Every row comes from one small tree of marks. Brackets hold a mark, then the marks that hang from it, in the order of their numbers. Every link used is in the known rows. Which tree was each row made from?
Known rows:
(Z703 Z413 (Z817 (Z201 (Z135 Z944 (Z982 Z720))))): [-13   4   2  17 -23  11 -24 -11  -5  15  22   1   9   6  -6  -4  -9  14
  -2  -8  -4  14  -2   0  11   9   3   7   3  11  -6  -5   4  12   2 -11
  20  12 -16 -17  -5  -9  -9  -6   3   0   2   1 -10   2  18   2]
(Z720 (Z982 (Z135 Z703 (Z944 Z63)) Z413 (Z817 Z201))): [-18   1  -3  39  -7   9 -19  -1  -5  17  36   5   7  12  17   3  -8  16
  -4   1 -14  21 -19  10   8  -6  -6  12   8   8  -4  -1   7  15 -12 -15
  19  12 -16 -11  -7  -4 -21  11  -2  -2  -5   4 -13   0  10  22]
(Z201 (Z135 (Z703 Z413) (Z944 Z63) (Z982 Z720)) Z817): [-12   4  -5  31 -19  11 -25 -12 -10  11  12   5  18  10  -5   5  -6  20
   4  -6  -9  17  -4   0   4   0  11   9  -3  19  -5  -3  14  17  11 -29
  22  17 -10 -12  -2  -7 -11  -9   3   3   4   5   8   2  21   0]
(Z201 (Z135 Z703) Z817): [ -4   3  -8  25 -13   6 -15  -5   5  -4  13   7  20   2   8   7   3  12
   1  -7  -7  16   4  -1   9   4  12   4   5   9   1  -3   6  17   2 -20
  19   6  -2  -6   0  -5   2  -7   8  -3   1   4  -5  -1  16 -12]
(Z982 (Z135 Z703) Z413 Z720 (Z817 Z201)): [ -5   1  -8  24  -9  12 -15   1   2  14  36   4   5  20  16   5   1  18
  -6  -5 -19  23 -12   9   5  -4 -10   7  -5  -3  -3  -3   5  10 -13 -16
  25  12 -13 -14  -4 -12 -11  16 -16  -4  -1  -3 -19   3   2  18]
(Z413 Z703): [ -6  -2  -7  12  -7   9 -13   1  -2  13  12   3   2 -15   2   4   0  21
   2  -9  -9  13   0   0  15   6   9   8  -6   2   4  -5   0  17   2 -13
  20  11  -9 -12   2  -8   2   5  10 -11  -3   3 -10   0  12 -17]
(Z703 Z413 (Z817 (Z201 Z135))): [ -9   5   0   8 -19  10 -22  -2   6   1  19   0  12   4   1  -4   0  10
   0  -7   4  13   2  -2  14   8   7   6   9   5   4  -2  -3  15   5  -1
  18   8 -11  -8  -5  -8   0  -4   8  -2   1   0 -16  -1  20 -13]
(Z720 (Z982 Z135)): [-10  -1   2  19  -3   6 -12   2  -4  11  28  13  -4   8  14   0  -6  11
  -2  -3  -6  10  -2   7  13   6  16   9   6   7   3  -5  -3  18  -2 -13
  15   2  -9  -6  -2  -5  -4  11  -6   5   2   0 -16   1  11   1]
(Z891 Z201): [-18   1  -3   9  -6   9 -14  -6  -3   1  17  10  -2 -10  15   4  -3  10
   6  -6  -7   8   4   6  17   6   2   9   5   3   3  -5   3  15  -2 -13
  15  12  -6 -10   4 -16  -1   4   6  -7   1   4  -9  -1   6  -1]
(Z891 (Z201 (Z135 Z982) Z817)): [-15   3  -3  24 -14   7 -16 -13   1   1  12  17  11  18   3   2  -4  15
   6  -7  -7  12   4   5  12   9   7   7   6  13  -2  -7   6  14   2 -20
  14   8  -5 -10   3 -12  -3  -2   6  -4   9   3  -9   1  16  15]
(Z982 (Z135 (Z944 Z63)) (Z413 (Z703 (Z817 Z201))) Z720): [-12   2  -5  25 -16  14 -25   2  -2  31  31   3   5  17   4  -2  -2  20
  -2  -4 -18  26 -14   2   4   6 -10  11 -14   2  -7  -1   3  11 -21 -12
  24  16 -20 -17  -3 -10 -16   8   4  -9   3   4 -12   0   6  11]
(Z817 (Z201 Z135)): [-16   2   6  15 -12   9 -17   3   5   2  14   2  -2   2  16   3  -1   7
  -2  -7  -2  12   4   4  17   3 -10   4   8   4   3  -2  -4  15  -5  -5
  16   7  -1  -7   0 -11   1   2   5  -3  -4   1 -21  -2  13  -7]
(Z891 (Z201 (Z135 (Z703 Z413) Z944) Z817)): [-12   4 -10  28 -22   7 -21 -12   4 -10  19   4  47  -8   4   6  -2  10
   2  -8  -9  11   7  -2   9   4   9   9  14  12  -2  -4  15  14  13 -22
  17  12  -6  -6  -2 -13  -6 -17  10 -10   3   8  -3  -2  21  -1]
(Z817 Z201): [-14   1   1   7  -8  10 -15   1  -2   5  14   2 -13  -6  17   2  -2   9
   0  -6  -5   9   0   4  20   1  -6   7   0   1   4  -2  -5  16  -7  -4
  17  11  -7 -12   2 -10   0   7   4  -9  -5   0 -16  -1  11  -5]
(Z944 Z63 Z135): [-19   2   4  20  -7  13 -15   4  -7  13  12  12 -20   9  14   3  -1  11
   7  -1  -3  16  -3  10  15   7  17   8 -11   6   5   1  -5  18  -1  -6
  16  11  -4  -9   4  -8   1   9   6   0  -3   3  -4   0  11 -19]
(Z720 Z982): [-11   0  -1  12  -2   6 -13  -5  -8   8  21  11 -12  -4  12   1  -5  13
   1  -4  -3   9  -3   6  18   5  14   9   8   7   3  -4  -3  20   0 -11
  15   6 -11 -11   1  -5  -2   9   2   2  -2   1 -10   1  11  -3]
(Z413 (Z703 (Z817 (Z201 (Z135 Z944))))): [-11   2  -1  21 -20   8 -18  -2   3  12  17  -1  22 -10  -1  -2  -1  18
   0  -8 -10  19   0  -4  13  10  -7   7   4   4  -1  -4   4  14 -11  -7
  19   8 -11 -14  -5  -6  -4 -10  20 -14  -3   7 -14  -4  16 -13]
(Z720 (Z982 (Z413 Z703) (Z817 Z201))): [ -5  -1  -9  24  -8   9 -18  -4   2  11  26   4   3   9   2   0  -1  29
  -3  -5 -11  18 -17   8  15  -1  -8   9   1   1   0  -5  -4  15  -4  -6
  20  11 -20 -16  -5  -7 -11  18   4  -9  -9   1 -22   4  10  17]
(Z982 (Z135 Z703) Z413 Z720 Z817): [ -2   0 -12  27  -7  10 -13  -2   2  13  36   9  13  16   7   6   1  20
  -5  -7 -20  22 -12   8   3  -1   9   7  -3   0  -3  -4   7  12  -4 -24
  24   9 -12 -14  -3  -9  -7  15 -18   1   1  -3 -12   5   2  13]
(Z413 (Z703 (Z817 (Z201 Z135)))): [ -7   2  -4  14 -17   9 -20   2   6  11  15   2  13   0   0  -1   3  21
   2  -7  -4  19   1  -5  12  11  -4   5   1   0   2  -5   0  15  -9  -3
  21   8 -11 -10  -4  -7   0  -3  17 -11  -2   5 -17  -3  16 -15]
(Z63 (Z944 (Z135 Z703 Z982))): [-16  -2   0  24 -14   8 -12  -3 -10   7  17   5 -11  -3  10   4  -5  14
   3  -3  -7  11   0   3  14   8  22   8  -6   6  -4   0   7  16   9 -19
  22   3  -9 -12   2  -1  -5   2   6  -5  -4   0  -2  -3  15 -17]
(Z982 (Z135 (Z703 Z413) (Z944 Z63)) Z720 (Z817 Z201)): [-14   3  -4  23 -15  15 -22   2  -8  15  28   1  12   2   8   2  -3  16
  -2  -4 -16  21 -10   5   5  -7  -9  10   0   6  -2   0  10  13   0 -13
  25  20 -14 -13  -7 -12 -15   5  -7  -2  -5   4  -4  -1  11  10]
(Z720 (Z982 Z135 Z413 (Z817 Z201))): [ -8   1   0  29  -5   8 -15  -2   3   8  35  10   2  27  14  -2  -5  16
  -7  -2 -11  17 -15  13  12  -1   0   9   6   3  -1  -3  -6  14 -10  -9
  17   3 -16 -11  -5  -7 -12  21 -12   2  -4  -3 -26   4   8  28]

Write each row's tree:
[ -9   2  -3  18 -15   6 -21  -2  -5  11  37   0  23  -7   8  -3  -9   9
  -3  -2  -5  13  -3  -3  11   3  13  13   9   7   0  -4   6  16  -2  -8
  21   7 -19  -9 -10  -2 -12  -5   6  -6  -2   5 -12  -4  20  -7]
(Z720 (Z982 (Z135 (Z703 Z413 (Z817 Z201)) Z944)))
[-16   1   4  22 -10  12 -11  -3  -9  16  15   9 -16  18   4  -2  -6  17
   1  -2  -8  17  -8  12  18   4  10   5 -14   3  -1  -4  -4  13  -4 -11
  19   8  -9 -17  -1  -6  -4  14   1  -8  -7  -1 -15   2  12   5]
(Z944 (Z135 (Z982 (Z817 Z201))))
[ -1  -1 -14  25  -7  10 -14  -5   3  12  19   5  12   2  -5   3   4  29
  -2  -8 -14  19 -12   6  12   2  12   6  -3   1   1  -5   1  14   4 -15
  20  11 -14 -19  -2  -7  -2  12   1 -10  -3   0 -13   5   9   7]
(Z982 (Z413 Z703) Z817)
[ -3   0  -8  24  -7   7 -15   0  -4   5  32   8  22   3   1   2  -3  18
  -1  -3  -7  15  -6   3   9   1  23  10   7   6   3  -5   5  18  12 -17
  20   7 -15  -7  -9  -3  -8   8 -10   4  -2   1 -10   1  16   1]
(Z720 (Z982 (Z135 (Z703 Z413)) Z817))
[-23   5   7  22 -18  12 -22  -9 -12  25  16   7 -11  10   2  -4  -8  16
   3  -5  -6  20  -8   2   9   7  -7   8   1  13  -8  -3   6  14 -13 -12
  19  15 -13 -16  -3  -7 -13  -2   8   1   2   3  -6   0  12   7]
(Z703 (Z817 (Z201 (Z135 (Z944 Z63) (Z982 Z720)))))
[-13   0   1  16 -15   9 -23  -1   0  12  19  -4   8  -3   7   6  -6  11
   2  -6   2   8   4  -3  14   0   1   8   0   7   3  -6   4  15   9 -16
  21  13  -6  -5  -3  -6  -4  -2   7  -4   0  -1 -12  -2  22 -14]
(Z817 (Z201 (Z135 (Z703 Z413) Z982)))
[ -8   3  -1  32 -16   7 -11  -9   3  -2  11   9  23   3   5   1  -1  10
  -4 -10 -11  14   2   3  12   6  12   4  11  14  -1  -2   4  15   1 -19
  14   4  -3 -12  -1  -6   1 -10   6  -2   1   5  -9   0  18   1]
(Z201 (Z135 Z944) Z817)
[-17   4   2  33 -16  12 -19 -13 -10  16   8  14  -2  20   1   1  -6  18
   2  -8 -12  19  -7   6   7   4   4   6   0  20  -7  -3   8  16  -2 -24
  18  13  -7 -16   1  -7  -9  -3   2   6   6   4   2   3  14  14]
(Z201 (Z135 (Z944 Z63) (Z982 Z720)) Z817)
[-19   2   1  26  -8  14 -13 -14 -21  21  14  12 -16   2  -4   0  -7  28
   3  -6 -15  21 -16  11  11   0   6   8  -3  14  -7  -4   9  15   3 -24
  19  19 -13 -24  -1  -8 -12   8  -4   3  -1   2   3   5   8  21]
(Z135 (Z944 Z63) (Z982 Z720 Z817))
[-24   1   1  33 -16  13 -25  -7  -4  26  26  -2   0  11  16   7  -9  17
   0  -4 -11  17 -10   6   7  -3 -15  10  -3  11  -9  -3  11  12 -11 -22
  22  19  -8 -12  -1  -8 -18   3   4  -3   1   0  -6   1  11  11]
(Z817 (Z201 (Z135 Z703 (Z944 Z63) (Z982 Z413 Z720))))
[-11  -1  -5  28  -8   6  -7 -13 -13  14  19   5   7 -21  -2   4  -9  22
   1  -5 -14  14  -7   4  13  -1  18   9   2  10  -5  -7  15  16   2 -30
  18  12  -9 -21  -3  -1  -7  -2   5  -9  -3   3  -2   1  12   5]
(Z135 Z703 Z944 (Z982 Z817))
[-17   3  -3  21 -14  14 -22 -10 -18  19  18  -1  -2  -4   1   2  -8  24
   2  -4 -12  18 -13   5  10  -8  -7  10  -2  10  -5  -3  12  14   5 -21
  25  26 -16 -19  -5  -9 -18   4   1  -5  -5   3   2   1  14   9]
(Z135 (Z703 Z413) (Z944 Z63) (Z982 Z720 (Z817 Z201)))
[ -5   2 -10  21 -14  12 -17  -6 -13  17  23   7   1  11  -8   2  -3  27
   2  -5 -11  19  -7   9   9   5  26   7 -14   4  -1  -6   5  14  16 -19
  26  15 -13 -17  -4  -6  -5   9  -7  -1  -3  -2  -2   4  13 -10]
(Z944 (Z135 (Z703 Z413) (Z982 Z720 Z817)))
[-29   2  -1  28 -12   8 -21  -6  -2   8  20   6  19 -15  17   9  -4  10
   8  -3  -8  13   3   2  10   3  -7  10  12  11  -1  -3  17  16  -2 -19
  16  17  -3  -4   1 -14 -10 -10  16  -6   2   9   0  -5  12  -6]
(Z891 (Z201 (Z135 Z703 (Z944 Z63))))
[-11   0  -5  19  -7   8 -13  -7  -9  11  17   2  -7  -8   9   4  -6  21
   2  -4  -8  17  -7   3  15  -4  -2   8  -3   3   0  -7   7  15  -4 -20
  21  15 -10 -16  -2  -5  -7   6   4 -11  -4   0 -10   0  11   5]
(Z135 Z703 (Z982 (Z817 Z201)))
[-16   2  -7  22 -11   9 -16 -13  -4  12  23  13  11   6   2   6  -3  25
   5  -7 -15  19  -3   6   7   4  -3   7   4   6  -7  -9  17  13   0 -27
  22  15  -9 -11  -1 -12  -9   3  -3   1   4   2  -5   2   6  15]
(Z891 (Z201 (Z135 Z703 (Z982 Z720 Z817))))
[-26   4   2  35 -16   8 -19 -15  -7   5  10  16  10  14   5   2  -8  15
   8  -4  -9  14  -2   5  11   7   4   9   6  20  -6  -4  13  15   0 -24
  12  11  -6 -11   2 -12 -11  -6  12  -4   7   8   1   0  16  17]
(Z891 (Z201 (Z135 (Z944 Z63) Z982) Z817))
[-17   0   3  30 -16  10 -12  -8  -1   8  21   9 -16  17   6   1  -5  13
  -3  -4  -7   9  -8  10  15  10  23   8  -5   7  -5   1  -2  13  10 -13
  18   1 -12 -17   3  -4  -6  11   1  -2  -4  -5 -10   2  12   3]
(Z63 (Z944 (Z135 (Z982 Z413))))
[-18   3   1  23 -19  11 -23   0  -2  18  14   1  10  -6   1  -2   0  19
   4  -6  -7  22  -5  -3  11   7  -7   8   3   7  -2  -2   5  16 -11  -6
  19  14 -12 -11  -4  -7  -8  -8  24 -10  -3   9  -9  -4  17 -12]
(Z413 (Z703 (Z817 (Z201 (Z135 (Z944 Z63))))))
[-15   0  -1  22 -14   8 -12   1  -5   1  17   5  -5  -8  17   5   1  10
   1  -5  -7  12   1   2  13   7  16   6   1   2   0   3   5  16   9  -9
  22   4  -8  -9   2  -4  -2   0   9  -7  -9   1  -3  -5  12 -22]
(Z63 (Z944 (Z135 Z703)))
[-11   2  -5  12 -14   9 -16   2  -3  11  22   3  -4   1  11   0   0  10
   5  -1  -4  19   1   2  14   9   9   8  -8  -3   2  -2  -1  15 -12  -3
  23   9 -11 -10  -2  -4  -1   0  14 -15  -5   3 -10  -3  12 -30]
(Z944 (Z135 (Z703 (Z817 Z201))))
[ -6   1  -7   5 -12   9 -18   1  -2  13  15   2   1 -12   0  -3   0  22
   2  -7  -6  17  -2  -4  15   7  -1   8  -6  -2   3  -5  -2  15 -11  -3
  22  12 -15 -15  -3  -6  -2   2  17 -16  -4   5 -14  -2  12 -16]
(Z413 (Z703 (Z817 Z201)))
[-22   2   1  24 -14   8 -14  -8   2   1  20   9  20 -10  13   4  -4   8
   1  -8 -10   9   6   6  14   9  -2   7  16   9  -2  -4  10  13  -2 -14
  13   9  -3  -9   2 -15  -4  -8   8  -6   1   6 -12  -3  10   4]
(Z891 (Z201 (Z135 Z944)))
[ -7   1  -4  21 -17  12 -17   0  -4  11  33  -1  23  -2   8   2  -3  14
  -8  -7 -18  19  -5   3   7  -5  -4   8   0   2  -3  -3   9  11   0 -15
  25  15 -14 -15  -7 -11 -12   2 -10  -6  -6   2  -9  -1  12  10]
(Z982 (Z135 (Z703 Z413) Z944) Z720 (Z817 Z201))
[ -8   2  -4  17 -18   8 -19   0  -1  10  31  -4  28 -14   6  -1  -6   5
  -3  -4  -8  14   1  -6   9   3  11  11   4   3   1  -3   8  13  -4 -11
  21   9 -13 -11  -7  -6  -7  -9   7 -11   0   4 -10  -4  17 -12]
(Z982 (Z135 (Z703 Z413 (Z817 Z201)) Z944))
[-16   2  -5  17 -12  13 -22   5  -7  11  17   3  -1   0  10   6   0  11
   7   0  -1  14  -1   5  12   4  23  10 -10   6   7   1   1  18  12 -10
  22  17  -7  -5   0  -8  -1   4   8  -4  -3   2   2  -1  17 -33]
(Z944 Z63 (Z135 (Z703 Z413)))
[-23   1  -5  45 -15  11 -21 -14   0  18  21   9  23  10  -8   3  -5  31
   4  -5 -15  20 -14   9   8   6   1  11   1  12  -9  -6  16  13   1 -26
  16  16 -13 -15  -1 -11 -16   3  10  -7   4   7  -5   2  13  25]
(Z891 (Z201 (Z135 (Z944 Z63) (Z982 (Z413 Z703) Z817))))
[-17   2  -5  42 -13  11 -19 -13  -7  23  25   6  10  11   0   6  -5  27
   0  -6 -17  24 -17  10   4  -1   3   8   2  14 -10  -4  16  13   1 -30
  21  17 -11 -17  -4  -6 -15   5  -5   4   2   1  -1   5   9  20]
(Z201 (Z135 Z703 (Z944 Z63) (Z982 Z413 Z720 Z817)))
[-10   1  -4  32 -19   6 -22  -6   6  17  29   1  24   7   1  -3  -5  20
  -5  -6  -7  19 -10   1  12   9   0   9   7   6  -6  -5   0  14 -12  -7
  18   6 -19 -13  -6  -2 -12  -2  15  -8  -4   3 -21   0  17   5]
(Z720 (Z982 (Z413 (Z703 (Z817 (Z201 (Z135 Z944)))))))
[-13   4 -11  10 -16   6 -23  -8   6  -3  27   4  32  -9   1   3   0  12
   7  -5   0  12   8  -5   9  11  12  10  15   4   1  -6  12  15   9 -12
  19  11 -12  -4  -4 -12  -3 -10  13  -6   6   5  -5  -3  17 -20]
(Z891 (Z201 (Z135 (Z703 Z413 Z817))))
[-13   2  -5  20 -18   8 -13  -1  -4   1  19   6  -2  -7   7   0   1  12
   3  -2  -6  16   0  -2  11  13  27   7   2   1  -2   2   6  16   4  -7
  24   2 -15 -13  -1  -2  -2  -4  14  -8  -5   3  -2  -4  13 -24]
(Z63 (Z944 (Z135 (Z703 Z817))))
